Known rows, with every step that occurs
G P T: [-14  33 -35  22   1  12  -5  20   0  -7  12  33   8  22 -28 -36  39 -31
 -67   9  -6   9  19 -17  14 -69]
X J U P T: [-21  19 -24 -24  11  44  -1  11   0  10   0 -20  20  -3  24 -12  -7  -2
  37 -25  -3   2 -11 -13   1  69]
K J U P: [-28  -4 -21 -57  11  26   2  50  -3  -4 -13 -20  -5  -7  17 -30  -5  -7
  32  -3 -17  14  -7 -15   1  42]
B K J: [-14 -20  -2  11   2  -6  28   4  24 -28  -1  13  -6  -1   4  -5  12 -10
 -24  -6   1  11  15   2  -3 -10]
P U J B: [ 10  11  -7 -10  -8 -29  -3  33   6  21  -4 -20 -10 -20   0  -4  14  -2
  19  14  14  12   2 -19  -1 -22]
B K J U P X: [ -8   3  36  -4  12 -53  18   7  24   8 -10 -18  12   2  38  -8 -31  11
  53 -31 -18  -1  -9  43  -9  28]
J U P: [-16 -19 -27 -30   0  11   0  69 -16  -9   0  10   2  -9   5 -15  15  -1
  27   2 -18   1   0 -34   8  25]
J B K: [ 18 -25  -9  60 -13 -49   4  18   1 -13   4  33 -11   7 -34   2  33 -20
 -16   8  -1   4  13   2   6 -32]
T P X J: [ -8   2  19 -25   4 -12 -25  -1   2 -42  19   7  -3   3  27  -6 -24  17
  23   4  -4 -19 -10  31 -13   5]
K J U P T: [-25  34 -18 -28  18  34  17  36  10  17 -15 -28  11   5  15 -37  -2 -21
  16 -21   4  17   2 -19   6  42]
G P X J: [-17  20  -4 -27  -5 -37 -40 -24  -6 -26  22  15   3   9  17  -9  -6  17
  -6   7 -27 -10  -2  33 -12 -32]
U P T J B K: [ 35  20 -11  58  10  27  23  23  16  16 -25  -4   8  19 -26  25   4 -40
   6 -23  16  -3 -13  65  10   4]
C J: [-32  -7  -5 -49 -15  23   1 -26   8 -38  23  16 -12 -14  -3   9  15  19
 -34  23   1  -6  24 -24   2 -13]
P U J K B: [ 16   0  33  19   2  -3  12 -16   2  40  -5 -10  10 -17  10  13 -24  17
  -8  -5  -3   5   4 -17  -6 -47]
G P U J K: [ -8  27  19   7   9  19  -5  -7   6  26  -4  -1   3 -12  -8 -17  -6  -1
 -24 -10 -36   8  -5  43  -7 -98]
P T: [-11  24 -24  26  -3   0  23  23   8 -13  15  33   6   6  -8 -16  36 -13
 -53   7  31   7  37 -60  10  -4]
P U J B K: [ 22 -11  14  37  -7 -46  16   3  24  25  -8 -18   1 -16  -3  14  11  -7
  28  -9   5   8  -4  18  -1 -40]
K B J U P T: [  7 -18 -30   0  11  34  10  -8 -25  48 -17 -42  22  10  -6  13 -13   4
  24 -12  19   3 -17 -56  11  72]
K B J U: [ -8 -63 -15  -6  -4  14  -8 -47 -35  31   3 -19  -2  -5   2  13  -7  28
  14  11  20   5  -9 -87   9  71]
U J B: [ 11 -11 -37 -14 -12  -3  -9  36  -7 -10  -1  -1 -16  -8 -35   3   6  -8
 -39  17  16   3  13 -15   1  10]
M P X: [ 20  20  30 -11 -12 -61  -7   3   5 -39   6  23  -2  16  12   1  17   2
  -3  23   6 -16  10   7  -2 -21]
C J K: [-25  11  23  -6  -7  33   7 -56   6 -20  19  26 -12 -11 -15   7  -8  21
 -54   5 -14  -5  23  14  -7 -32]
X J K: [-17   0  -4   9   2  29  -4 -41  -8 -23  14  26  -8 -10   5   4 -11  17
 -28  -7 -11   0   9   8 -17   9]
G P: [-17  -8 -36  -9  -6   4 -21  39 -14 -27  13  41  -8   9 -27 -26  39 -18
 -50  24 -29   5  12 -10   8 -70]
P X: [ -5  12   6   2 -11 -73   4  27   2 -28  25  38  -3   0  17  -3  14  22
 -19  17  17  -8  31 -38  -4  -3]
M P U J B: [ 35  19  18 -19  -8 -18 -16   9   6  12 -22 -36  -8  -3  -5   0  16 -23
  38  19   1   4 -19  24   3 -37]
M P U J B K: [ 46   0  41  26  -7 -33   5 -12  24  12 -27 -33   1   0 -11  15  13 -26
  48  -3  -6   2 -24  64   0 -57]
K B J: [  8 -53 -37  -5  -7   5   0 -13 -27  -3   1  -4  -5   1 -13  31   5  21
 -21  25  24   2   3 -73   2  30]
U P T: [  2  28 -45   2   5  12  27  81   4 -20  -3  16  13   9 -13  -6  29 -23
 -28   0   8   3  20 -23   8  -6]

Rows
[-29 -30  21   9   4  -2  20 -34  16   7   0  -2  -3  -6  20 -23   0  -1
  11 -20  -2  16   3 -13   2  25]  B K J U
[ -5  10  28 -34   6  -5  -2  20  -3  10  -1  -5   4  -7  40  12 -27  21
  54  -9  10 -16 -15  13   0  70]  T J U P X
[-46 -16  17 -47 -13  29  -7 -57   2  -3  23   1  -9 -19  10 -10   3  27
   2  10  -2  -2  11 -39   6  31]  C J U
[ 11  14  28 -11  -7 -21   2  20   8 -16  -3   5  -1   0  22 -11  49 -14
  41  24  -3   7  -2 -16   6 -56]  M P U
[ 29   4   2  21  -2 -74 -14  12   6 -16  -5  -7   7   9   8  33 -21   5
  56 -16 -27 -15 -18  84 -19   8]  U P X J B K
[ 14 -27  -1 -21   3 -41 -11  -5 -30  31  -8 -37  12   3  21  27 -35  40
  57  -1   5 -12 -23 -33  -3  68]  K B J U P X
[-15  10   3 -24  -9 -48 -12 -18   4 -32  27  14   0  -6  38  13 -10  36
   5   5  10 -12  13 -11 -16  34]  P X J
[ 14   9  16  43  -6 -78 -44 -52   1  -4   8   7   2  21 -10   0  -9  -3
  15  -8 -41  -8 -19  92 -12 -52]  G P X J B K
[ 43  33  56  51  11  68   9 -77  -1  29 -22   4  10  32 -17  18 -20 -28
 -40  -5  19 -11 -11  35   8 -20]  M P T J K B
[ 27 -17  29  35   7 -12   2  22  21  17 -16 -25  -3  -6 -17  -3  -2 -23
  43  -9 -14  -1 -27  62   3 -68]  T P U J B K
[-22  16  15  12   6  58  16 -43   5  33   8   3   2   0  21 -15   4  -3
  -9 -13  49   5   5 -46  16  72]  P T J U
[ 17   3   9  -9   5   4 -17  48   6  13 -10 -28 -13 -10 -12 -20  -2 -20
  36  13  -2   3 -22  23   4 -48]  T P U J B
[-23  -6  43 -23   7  -7 -33 -30  -3  -8  20  -8   0  -1  42 -25 -37  25
  59  -7  -8 -15 -22  15  -8  47]  T P X J U
[ -8  21  -2   1  -7 -63 -24  23  -7 -22  20  39   0  14  -5 -22  17   4
 -34  18 -19  -7  15   7   0 -70]  G P X
[ 11   9  39  28  -1 -45 -18 -68 -13   4  16  16  10   7  24  22 -46  39
  -8  -5 -11 -14   5  10 -21   3]  P X J K B
[-35  -8  -3 -69  -5  42  -5   3   0  -9   6 -14  -1 -17   6   1  -7  17
  29   4 -25  -8  -6  -3   4  29]  C J U P
[ -7 -17 -16  23   3  30  18 -34 -17  -7   2  14 -15  -6 -18  14  -5  23
 -42  -2  16   5  10 -16 -11  23]  B J K
[-16 -39 -44 -41   5  38   3  28 -26   5 -10 -25  -4 -12   1   7   1  17
  42  -4   5   3 -18 -36   2  79]  B J U P
[  5 -56 -35 -29   4  25  -8  13 -38  24 -15 -34   5  -2  -3  25 -16  19
  43   6  -6  -2 -25 -51   5  62]  K B J U P
[ -3  -1  -7   2  -1  36  19   3   1 -12   3  20  -7 -17 -20   9 -18  12
 -70  -8   7  -2  22   3  -9  -6]  U J K
[ 13   9  23 -43  -4  11   6  14  17  -8 -13 -25   1 -13  17   8  18  -7
  25  11   6  -1 -10   6  -1 -33]  M P U J
[-10  33 -17  10   9  65  -4 -15   3   8   3  18   1  19 -14 -14  18 -28
 -55   1  13   2   4  15  16 -34]  G P T J
[ 17  23  28  64  10  54  20 -59  -3  39  -3  20   9  16 -11  14 -22  -9
 -61 -11  31  -2  11 -10   7  -2]  P T J K B
[ 17 -22   3  12  -3  24   8 -13 -14  11  -3  12   3  -6 -24  23 -33  11
 -68   0  -3  -5  15 -14  -5 -16]  U J K B
[-15  15   5  18  19  20  37   7  25  23 -19 -24  20   9  11 -23  -8 -25
  19 -42  -4  15  -4  18   4  27]  B K J U P T
[ -5   9 -29 -10  -3 -21 -16  23  -3 -13  -4  -1 -25   6 -17 -29  18 -22
 -19  22   6  20  10 -15   1   1]  K J B
[ 24  36 -30  11   9  41   4  50  -3  13 -20  -7  -2  16 -24   8   9 -38
  -4  -1  22   0  -7  27  12  23]  U P T J B
[  8 -29 -11  37 -10 -23 -11 -26   3 -18   6  10  -7   0 -11  15   9  -7
  11  -4 -10   2  -5  30  -7   6]  X J B K
[ 21 -31 -17  32 -11 -21  10  12  11  -6  -6   2  -7  -6 -36  19   1 -12
 -31  -5   7   0   6  23   0  -7]  U J B K
